In the rows, 128 means zero.
Known rows, with every step that occurs:
dulo > sares: [124 124 164 152 124 100 140 132 122 112  83 130 130  93 119 117 147 116
 117 147 139 130 176 118  63]
sares > vineg > votu > buvufe > kuzub: [130 112 152 131 107 139 111 158 136 116 189 142 148 119  63 146 228 117
 129 160 161 209 138  90  84]
lenuvem > vineg: [149 129 162 123 125 108 131 131 107 126  85  86 114  97 107 139 135 106
 127 140 130 172 134 124 155]
votu > buvufe: [133 127 153 136 123 111 139 143 132 106  92 132 128 108 117 142 152 102
 118 163 131 212 153 109 116]
vineg > votu > buvufe > vigimak: [136 118 146 132 111 138 145 154 145 111 138 127 157 118  79 147 199 110
 108 157  74 196 133  99 116]
gidusu > buvufe > vigimak > vineg > sares: [ 84 135  96 103 115  87 146 161 121 104 161 121 152  84 120 150 162  63
 111 160  77 166 111 119 138]
lenuvem > vineg > sares: [145 125 132 112 123  99 137 144 105 126 150  94 140  83 100 149 146  93
 126 142 137 183 123 125 144]
buvufe > vigimak > vineg > gidusu: [111 136 159 141 110 112 153 146 144 104  78 108 176  85  74 141 183  82
 109 142  92 168 125 109 138]
gidusu > buvufe > sares: [100 123 142 145 134  96 148 153 130 113  83 138 113  94 113 155 136  88
 119 157 123 144 186 113 153]
kuzub > buvufe: [130 134 137 131 119 119  47 127 121 118 125 114 113  99 117 136 158 115
 113 138 146 147 135 121 123]
damen > vineg > vigimak: [139 125 153 131 113 117 134 152 135  97  88 144  72 126  99 130  84 135
 120 150 138 130 139  95 175]
sares > vineg > votu: [128 117 133 133 113 141 138 155 121 127 227 152 145 111  55 147 157 142
 112 151 148 149 133  99  88]
damen > vineg: [134 127 168 124 132 102 127 137 139 104 102 131 124 135 121 127 116 121
 121 148 135 139 137  95 187]
votu > buvufe > sares > vineg > vigimak: [135 106 157 168 113 136 137 164 131 101 104 165  51  98  90 157 124 128
 116 147 135 196 194  85  92]
damen > vineg > gidusu: [137 126 172 138 123  96 157 148 158 103  94 129 167 109  65 139 144 119
 117 150 143 147 137  99 176]
gidusu > buvufe: [ 97 136 114 115 125  85 154 152 121 112 130 142 122  93 110 148 143 104
 119 175 125 134 129 128 136]
gidusu > buvufe > sares > vineg > lenuvem: [105 108 136 137 104  70 192 158 132 104 119 164  81  88 104 180 172 112
 121 155 134 150 179 103 104]
votu > buvufe > kuzub: [130 126 166 129 115 116 102 140 136 108 100 126 136 112 117 134 220  94
 133 163 157 206 142 103 120]
sares > vineg > gidusu: [131 122 154 146 117 107 156 149 136 114 164 152 154  76  52 151 186 133
 110 149 149 158 136 104  87]
buvufe > sares: [130 121 180 157 132 120 128 132 128 120  74 130 120 105 119 139 141  96
 120 137 139 155 196 102 151]
dulo > sares > vineg > gidusu: [126 115 159 164 117  98 163 153 140 108 137 150 157  70  54 140 186 136
 112 145 146 147 165 107  33]
damen > buvufe: [138 130 139 121 118 143  93 133 115 109 122 134 123  79 121 157 168 120
 121 171 133 145 133 114 171]
gidusu > buvufe > vigimak: [105 132 121 112 119  90 149 152 130 106 129 140 126  95 118 150 194 106
 115 165  66 126 110 121 137]
lenuvem > vineg > votu: [146 124 148 126 115 138 144 146 116 138 139  88 149 108  54 146 132 112
 124 143 137 168 130 118 146]
kuzub > buvufe > sares > vineg: [129 110 158 160 129 129  54 136 123 116 147 141  89  94 111 152 165 127
 112 124 140 160 183  94 100]
dulo > sares > vineg > votu > buvufe > vigimak: [133 105 151 152 109 131 148 164 143 102 159 146 145 110  73 144 208 127
 106 150  70 190 159  92  36]
lenuvem > vineg > votu > buvufe > sares: [147 107 174 162 127 144 145 157 135 122  67  92 135 112  70 159 133  88
 123 140 121 234 205  98 151]
vigimak > vineg > sares: [103 136 122 117 118 103 133 143 112 113 149 115 156  93 117 137 125  66
 114 149 140 181 132 115 132]

Rows:
[ 98 124 129 122 113  88 137 167 141 109 173 152 147  78  58 158 245 113
 130 173 156 147 115 112 100]  sares > vineg > gidusu > buvufe > kuzub
[110 137 144 142 108 117  92 142 147 101  83  95 167  79  75 145 192  86
 106 133  94 169 121 114 132]  kuzub > buvufe > vigimak > vineg > gidusu
[130 115 142 156 107 118 141 155 116 103 131 166  60  89  87 133 124 153
 114 145 145 129 169 104  35]  dulo > sares > vineg > vigimak
[132 114 143 164 112 142  70 151 122 108 127 153  40  91  89 153 130 141
 111 129 144 148 178  95  98]  kuzub > buvufe > sares > vineg > vigimak
[111 126 151 124  87  85 182 145 141  87  44 114 119 106 128 158 181  71
 116 151  85 210 142 105 127]  votu > buvufe > vigimak > vineg > lenuvem
[133 116 179 164 132 121 135 143 137 110  49 129 118 107 122 147 145  87
 118 147 129 214 209  96 137]  votu > buvufe > sares
[102 133 148 123  91  81 180 136 126 101  60 116 117  99 122 149 136  77
 119 148 143 168 144 116 136]  vigimak > vineg > lenuvem
[102 112 136 148 132 100 141 159 125 112 152 164  94  91 107 161 153 116
 117 154 123 149 178 101 112]  gidusu > buvufe > sares > vineg
[130 112 173 170 125 115 153 150 143 115 130 149 148  78  57 158 180 120
 112 138 147 165 181  93 105]  buvufe > sares > vineg > gidusu
[124 110 142 151 112 133 147 155 124 123 199 151 148 103  55 136 156 143
 112 145 146 136 164 102  34]  dulo > sares > vineg > votu
[106 121 121 128 113  87 168 168 144 103 168 154 146  73  66 165 226 123
 111 164  70 137 109 112 102]  sares > vineg > gidusu > buvufe > vigimak
[108 134 153 133 115 117 129 144 131  95  63 108 133 111 133 138 160  72
 112 149  68 216 136 103 135]  votu > buvufe > vigimak > vineg
[132 122 135 139 105 127 132 154 114 111 159 166  60  95  86 143 127 149
 113 149 146 139 136 102  89]  sares > vineg > vigimak
[107 132 139 129 105 146 137 149 128 118 138 107 167 116  77 136 154  87
 108 141  90 159 125 104 137]  buvufe > vigimak > vineg > votu
[142 126 146 120 112 141  93 136 124 104 121 130 125  82 129 154 217 121
 114 161  72 139 114 108 170]  damen > buvufe > vigimak
[103 123 146 156 129  91 172 161 148 112  76 137 148  76  69 164 159  88
 118 159 128 151 186 114 148]  vineg > gidusu > buvufe > sares
[ 77 140 115 127 117  82 176 165 139 105  94 123 164  74  67 159 139  77
 116 174 125 160 129 128 139]  vigimak > vineg > gidusu > buvufe
[115 133 159 146 109 113 159 155 153  95  59 108 177  86  76 150 186  74
 108 151  84 219 140 106 126]  votu > buvufe > vigimak > vineg > gidusu
[131 105 168 153 102  87 183 150 140  99  93 156  88  98 109 172 179 109
 120 145 137 208 197  90  91]  votu > buvufe > sares > vineg > lenuvem
[135 108 174 175 124 116 159 160 152 107 109 149 146  79  56 165 184 113
 113 146 137 216 193  89  93]  votu > buvufe > sares > vineg > gidusu
[136 111 140 136 109 139 140 160 140 110 186 144 144 116  74 153 210 125
 107 154  75 200 133  91  86]  sares > vineg > votu > buvufe > vigimak
[151 117 153 129 111 136 145 157 134 115 114  94 147 113  74 154 189 105
 118 148  67 217 129 105 133]  lenuvem > vineg > votu > buvufe > vigimak
